Each row comes from the steps of one walk. Every step used is in the known rows, and no mark comes twice. Write the walk behind each row, first mark first.
Known rows
vekod pime monu norud: [ 0.13 -0.16 -0.11 -0.12 -0.28  0.13  0.01  0.02  0.02  0.02 -0.07  0.06
 -0.02  0.01 -0.16 -0.25 -0.19  0.02  0.03  0.02  0.07 -0.02 -0.15]
salid norud monu: [-0.08  0.07  0.05 -0.06 -0.08  0.19 -0.08  0.28  0.10  0.14 -0.10 -0.13
  0.03  0.16 -0.13 -0.10 -0.31 -0.14  0.07 -0.07  0.03  0.13 -0.14]
vekod pime: [ 0.14  0.01 -0.01  0.03 -0.04 -0.01  0.04  0.06 -0.05  0.12  0.07  0.03
  0.15  0.06 -0.01 -0.38  0.00  0.04  0.04  0.10 -0.03  0.03  0.21]
lifi pime gegab sedo salid norud: [-0.13 -0.08  0.46 -0.04  0.04 -0.08  0.03  0.02  0.03 -0.09 -0.09 -0.08
 -0.07  0.03  0.16  0.31  0.00  0.11 -0.05 -0.01  0.07 -0.22  0.17]
sedo gegab: [ 0.10  0.04 -0.11 -0.06  0.02 -0.04  0.03 -0.01 -0.11  0.19  0.03 -0.07
  0.07  0.22 -0.04 -0.11  0.32  0.04  0.05  0.00 -0.02 -0.04 -0.07]
sedo salid norud: [-0.14  0.15  0.33 -0.19 -0.16  0.15 -0.08  0.00  0.01  0.11 -0.09 -0.23
 -0.17  0.11  0.01  0.02 -0.06 -0.09 -0.06  0.07 -0.07  0.09 -0.11]
firos lifi pime vekod: [ 0.23 -0.07  0.09 -0.04 -0.05 -0.42  0.12  0.09 -0.12  0.17 -0.07 -0.12
  0.25  0.18 -0.08 -0.14 -0.26  0.10 -0.05 -0.19 -0.14 -0.13  0.11]
pime gegab: [-0.01  0.09  0.00  0.13  0.02  0.03 -0.02 -0.16 -0.19  0.17  0.02  0.05
  0.14  0.01  0.01  0.02  0.00 -0.07  0.08  0.03 -0.09  0.03  0.09]
vekod pime gegab: [ 0.11  0.01 -0.01  0.20 -0.02 -0.02  0.08 -0.19 -0.14  0.00  0.02  0.07
  0.16 -0.06  0.06 -0.21 -0.06  0.12  0.10  0.11 -0.05  0.03  0.27]
lifi firos: [-0.13 -0.06 -0.08 -0.06  0.14 -0.10  0.06  0.12 -0.22  0.15  0.20  0.13
  0.27  0.01 -0.12 -0.01  0.01 -0.15 -0.05 -0.07 -0.21 -0.09  0.01]
salid sedo gegab pime: [ 0.00  0.02 -0.10  0.07  0.25 -0.05  0.10  0.14 -0.08  0.06  0.02  0.06
 -0.14  0.10  0.05  0.09  0.28  0.06 -0.02  0.18  0.02  0.01  0.05]
firos lifi pime monu: [ 0.08 -0.20 -0.06 -0.02 -0.10 -0.30  0.00  0.04 -0.07  0.28 -0.05 -0.10
  0.17  0.18 -0.19 -0.18 -0.18  0.00 -0.09 -0.05 -0.12 -0.26 -0.19]
lifi pime: [-0.01 -0.11  0.14  0.04  0.09 -0.18 -0.02  0.20 -0.07  0.34  0.00  0.00
  0.23  0.20 -0.09 -0.11  0.05 -0.07  0.08 -0.01 -0.07 -0.19  0.27]
norud monu pime: [-0.12  0.16 -0.15  0.19  0.04 -0.02 -0.14  0.02  0.12 -0.04  0.10  0.02
  0.18  0.08 -0.08 -0.13 -0.28 -0.26  0.12 -0.19  0.02  0.15  0.28]
pime monu: [-0.04 -0.09 -0.13 -0.11 -0.10 -0.02 -0.14 -0.17 -0.10  0.25  0.10 -0.03
 -0.01  0.10 -0.13 -0.05 -0.09 -0.07 -0.01  0.06 -0.06  0.00 -0.22]
monu norud salid sedo gegab pime: [-0.06  0.03 -0.01  0.18  0.14  0.17  0.16  0.35  0.22 -0.01 -0.10  0.10
 -0.10 -0.07  0.05  0.15  0.25  0.03  0.00  0.12  0.02  0.07 -0.06]
pime gegab sedo salid: [-0.05  0.15  0.17  0.11  0.07  0.06  0.02 -0.21 -0.14 -0.18  0.09  0.01
  0.04 -0.06  0.14  0.26  0.16 -0.01 -0.07  0.03  0.06  0.01  0.11]
firos lifi pime: [ 0.14 -0.02  0.09  0.05  0.02 -0.25  0.08  0.26 -0.10  0.29 -0.06 -0.06
  0.30  0.21 -0.13 -0.30 -0.01 -0.04 -0.05 -0.09 -0.15 -0.21  0.10]
lifi pime gegab sedo: [ 0.01 -0.18  0.19  0.09  0.23 -0.18  0.07  0.12 -0.10  0.02  0.05  0.14
  0.25  0.04  0.07  0.15  0.12  0.05  0.05 -0.03  0.04 -0.26  0.31]
salid sedo: [-0.10 -0.01 -0.01  0.05  0.06  0.22  0.01  0.20 -0.15  0.18  0.12  0.07
  0.09  0.06  0.02 -0.06  0.00 -0.17 -0.04  0.18 -0.01  0.12  0.17]
salid sedo gegab pime vekod: [ 0.07 -0.04 -0.10 -0.04  0.18 -0.18  0.12 -0.08 -0.12 -0.05  0.02 -0.01
 -0.20  0.08  0.12  0.25  0.01  0.21 -0.05  0.10  0.00  0.09  0.09]
pime monu norud gegab sedo salid: [ 0.03 -0.04 -0.12 -0.22 -0.19  0.23 -0.15 -0.21  0.04 -0.20  0.04  0.03
 -0.10 -0.21 -0.05  0.05  0.19 -0.12 -0.07 -0.05  0.10  0.00 -0.33]
pime monu norud: [ 0.01 -0.08 -0.06 -0.20 -0.21  0.18 -0.08  0.02 -0.05  0.17 -0.07  0.05
 -0.01  0.08 -0.23 -0.01 -0.15 -0.12  0.04 -0.04  0.02  0.00 -0.34]
firos lifi pime gegab: [ 0.13  0.00  0.07  0.22  0.04 -0.26  0.12  0.03 -0.17  0.19 -0.12  0.01
  0.30  0.08 -0.05 -0.11 -0.05  0.03 -0.01 -0.09 -0.15 -0.23  0.12]
salid sedo gegab pime monu norud: [ 0.01 -0.15 -0.19 -0.08  0.01  0.11  0.09  0.06  0.01  0.00 -0.11  0.10
 -0.31  0.05 -0.10  0.23  0.07  0.03 -0.03  0.11  0.12 -0.06 -0.33]
firos lifi pime monu norud gegab sedo: [ 0.25 -0.25 -0.14 -0.17 -0.12 -0.05  0.02  0.20  0.03 -0.03 -0.08  0.07
  0.17 -0.12 -0.16 -0.24  0.10 -0.03 -0.08 -0.20  0.02 -0.32 -0.32]

Write each row's walk
[-0.11  0.07  0.09  0.09  0.16 -0.08 -0.03 -0.11 -0.07 -0.24  0.22  0.16
  0.08 -0.07  0.12  0.07  0.11 -0.07  0.00 -0.10  0.05  0.02  0.36]  monu pime gegab sedo
[-0.06  0.15  0.14 -0.14 -0.02  0.00 -0.18 -0.18  0.12  0.01 -0.13 -0.13
 -0.34 -0.20  0.03 -0.04  0.13 -0.02  0.00  0.12 -0.16  0.08 -0.09]  sedo salid norud gegab pime
[-0.19  0.07  0.11  0.04  0.06  0.09 -0.03  0.11  0.16 -0.32  0.08  0.02
  0.01 -0.04  0.09  0.11 -0.28 -0.11  0.04 -0.19  0.18  0.08  0.17]  salid norud monu pime gegab sedo
[-0.11 -0.01 -0.01 -0.20 -0.13 -0.06 -0.25 -0.42  0.16  0.02 -0.09 -0.17
 -0.47 -0.22  0.00  0.07 -0.03  0.04 -0.05  0.17 -0.15  0.03 -0.35]  sedo salid norud gegab pime monu
[-0.29  0.28  0.10  0.19 -0.13  0.08 -0.14 -0.30  0.18 -0.25 -0.11 -0.15
 -0.13 -0.05  0.08  0.22 -0.45 -0.17  0.07 -0.13  0.04  0.19  0.20]  sedo salid norud monu pime gegab
[-0.06  0.01 -0.07  0.13 -0.03  0.36  0.13  0.35  0.14  0.05 -0.01  0.03
  0.07 -0.01  0.09  0.03  0.20 -0.03  0.00  0.06  0.07  0.10 -0.09]  monu norud salid sedo gegab
[-0.04 -0.15 -0.10 -0.24 -0.07 -0.07 -0.22 -0.20  0.11  0.17 -0.05 -0.05
 -0.35 -0.19 -0.08 -0.11 -0.03  0.08  0.01  0.15 -0.16 -0.01 -0.36]  salid norud gegab pime monu
[ 0.14 -0.05  0.06  0.11  0.09  0.00  0.14 -0.02 -0.11 -0.17  0.12  0.15
  0.18 -0.09  0.14 -0.14  0.12  0.16  0.00  0.08  0.09 -0.04  0.25]  vekod pime gegab sedo
[-0.05 -0.01 -0.07  0.16  0.21 -0.18  0.12  0.00  0.11 -0.04  0.08 -0.04
 -0.13 -0.07  0.23  0.29  0.02  0.29 -0.06  0.14 -0.08  0.18  0.08]  norud salid sedo gegab pime vekod
[ 0.06  0.08  0.14  0.17  0.03  0.01  0.11 -0.23 -0.08 -0.31  0.08  0.05
  0.05 -0.11  0.20  0.03  0.13  0.15 -0.07  0.10  0.10  0.01  0.29]  vekod pime gegab sedo salid
[ 0.06  0.08  0.23  0.19  0.10 -0.26  0.15 -0.03 -0.10 -0.14 -0.06 -0.04
  0.21  0.04  0.08  0.15  0.10  0.04 -0.15 -0.10 -0.01 -0.27  0.13]  firos lifi pime gegab sedo salid
[-0.02 -0.01 -0.14  0.01  0.06  0.15  0.08  0.10 -0.14  0.13  0.08  0.01
  0.03  0.16  0.07 -0.04  0.24  0.00 -0.03  0.13  0.07  0.05  0.02]  salid sedo gegab
[ 0.04 -0.07  0.11 -0.31 -0.01  0.18 -0.10  0.23  0.03  0.00  0.10 -0.02
 -0.01 -0.12  0.06 -0.26  0.27  0.01 -0.02  0.03  0.00  0.00 -0.13]  salid norud gegab sedo
[ 0.15 -0.09 -0.15 -0.15 -0.25  0.22 -0.09 -0.23  0.12 -0.35  0.03  0.05
 -0.10 -0.27  0.02 -0.18  0.14  0.04 -0.06  0.02  0.14 -0.02 -0.15]  vekod pime monu norud gegab sedo salid
[ 0.11  0.08 -0.06 -0.01  0.19 -0.25  0.05  0.01 -0.03  0.14 -0.03 -0.01
 -0.12  0.13 -0.05  0.00  0.33  0.12  0.06  0.03 -0.06 -0.07 -0.06]  sedo gegab pime
[-0.04 -0.14 -0.25  0.00  0.13 -0.11  0.02 -0.13 -0.05  0.07  0.06  0.04
 -0.28  0.06  0.01  0.21  0.09  0.12 -0.08  0.22  0.04 -0.05 -0.21]  salid sedo gegab pime monu
[ 0.17  0.02 -0.04 -0.19  0.00  0.29 -0.04  0.25 -0.02 -0.08  0.05  0.17
  0.15 -0.16 -0.06 -0.24  0.35 -0.15  0.05 -0.12  0.08 -0.02 -0.07]  monu norud gegab sedo
[ 0.11 -0.15 -0.17 -0.26 -0.14  0.25 -0.12  0.03 -0.02 -0.08  0.08  0.15
  0.00 -0.19 -0.12 -0.13  0.19 -0.10 -0.01 -0.06  0.09 -0.07 -0.35]  pime monu norud gegab sedo
[-0.01 -0.20 -0.25  0.14 -0.21  0.27  0.14  0.06  0.22 -0.08 -0.01  0.03
 -0.08 -0.07  0.09 -0.09  0.01  0.20 -0.04  0.18  0.12  0.04 -0.19]  vekod pime monu norud salid sedo gegab
[ 0.16  0.05 -0.06 -0.11  0.15 -0.37  0.09 -0.18 -0.07  0.01 -0.04 -0.07
 -0.15  0.10  0.01  0.17  0.07  0.28  0.05 -0.04 -0.06  0.01 -0.05]  sedo gegab pime vekod
[ 0.20  0.03 -0.07 -0.16 -0.02 -0.06 -0.04 -0.10  0.01 -0.04 -0.14  0.09
 -0.09 -0.24 -0.07 -0.04 -0.05  0.00  0.13 -0.11 -0.10  0.10  0.01]  monu norud gegab pime vekod
[-0.14  0.18  0.20  0.08 -0.02  0.22  0.00 -0.02  0.09 -0.29 -0.07 -0.14
 -0.04 -0.01  0.10  0.33 -0.20 -0.07 -0.02 -0.06  0.16  0.08 -0.10]  pime gegab sedo salid norud monu
[-0.01  0.00 -0.01  0.08  0.08  0.03  0.20  0.17  0.18 -0.10 -0.10  0.03
 -0.15 -0.08  0.13  0.31 -0.05  0.18 -0.02  0.04  0.01  0.16 -0.01]  monu norud salid sedo gegab pime vekod
[-0.21  0.22  0.09 -0.08 -0.19 -0.04 -0.14 -0.24  0.21 -0.27 -0.04 -0.28
 -0.20  0.06  0.06  0.21 -0.68 -0.08  0.02 -0.21  0.04  0.31  0.18]  sedo salid norud monu pime vekod
[-0.16  0.19 -0.15  0.35  0.05  0.00 -0.10 -0.22  0.04 -0.11  0.06  0.08
  0.19 -0.04 -0.01  0.04 -0.32 -0.20  0.16 -0.16  0.02  0.15  0.36]  norud monu pime gegab
[-0.20  0.13  0.03  0.00 -0.07  0.08 -0.14  0.17  0.20 -0.02 -0.01 -0.11
 -0.01  0.12 -0.07 -0.12 -0.42 -0.20  0.09 -0.17  0.05  0.17  0.14]  salid norud monu pime
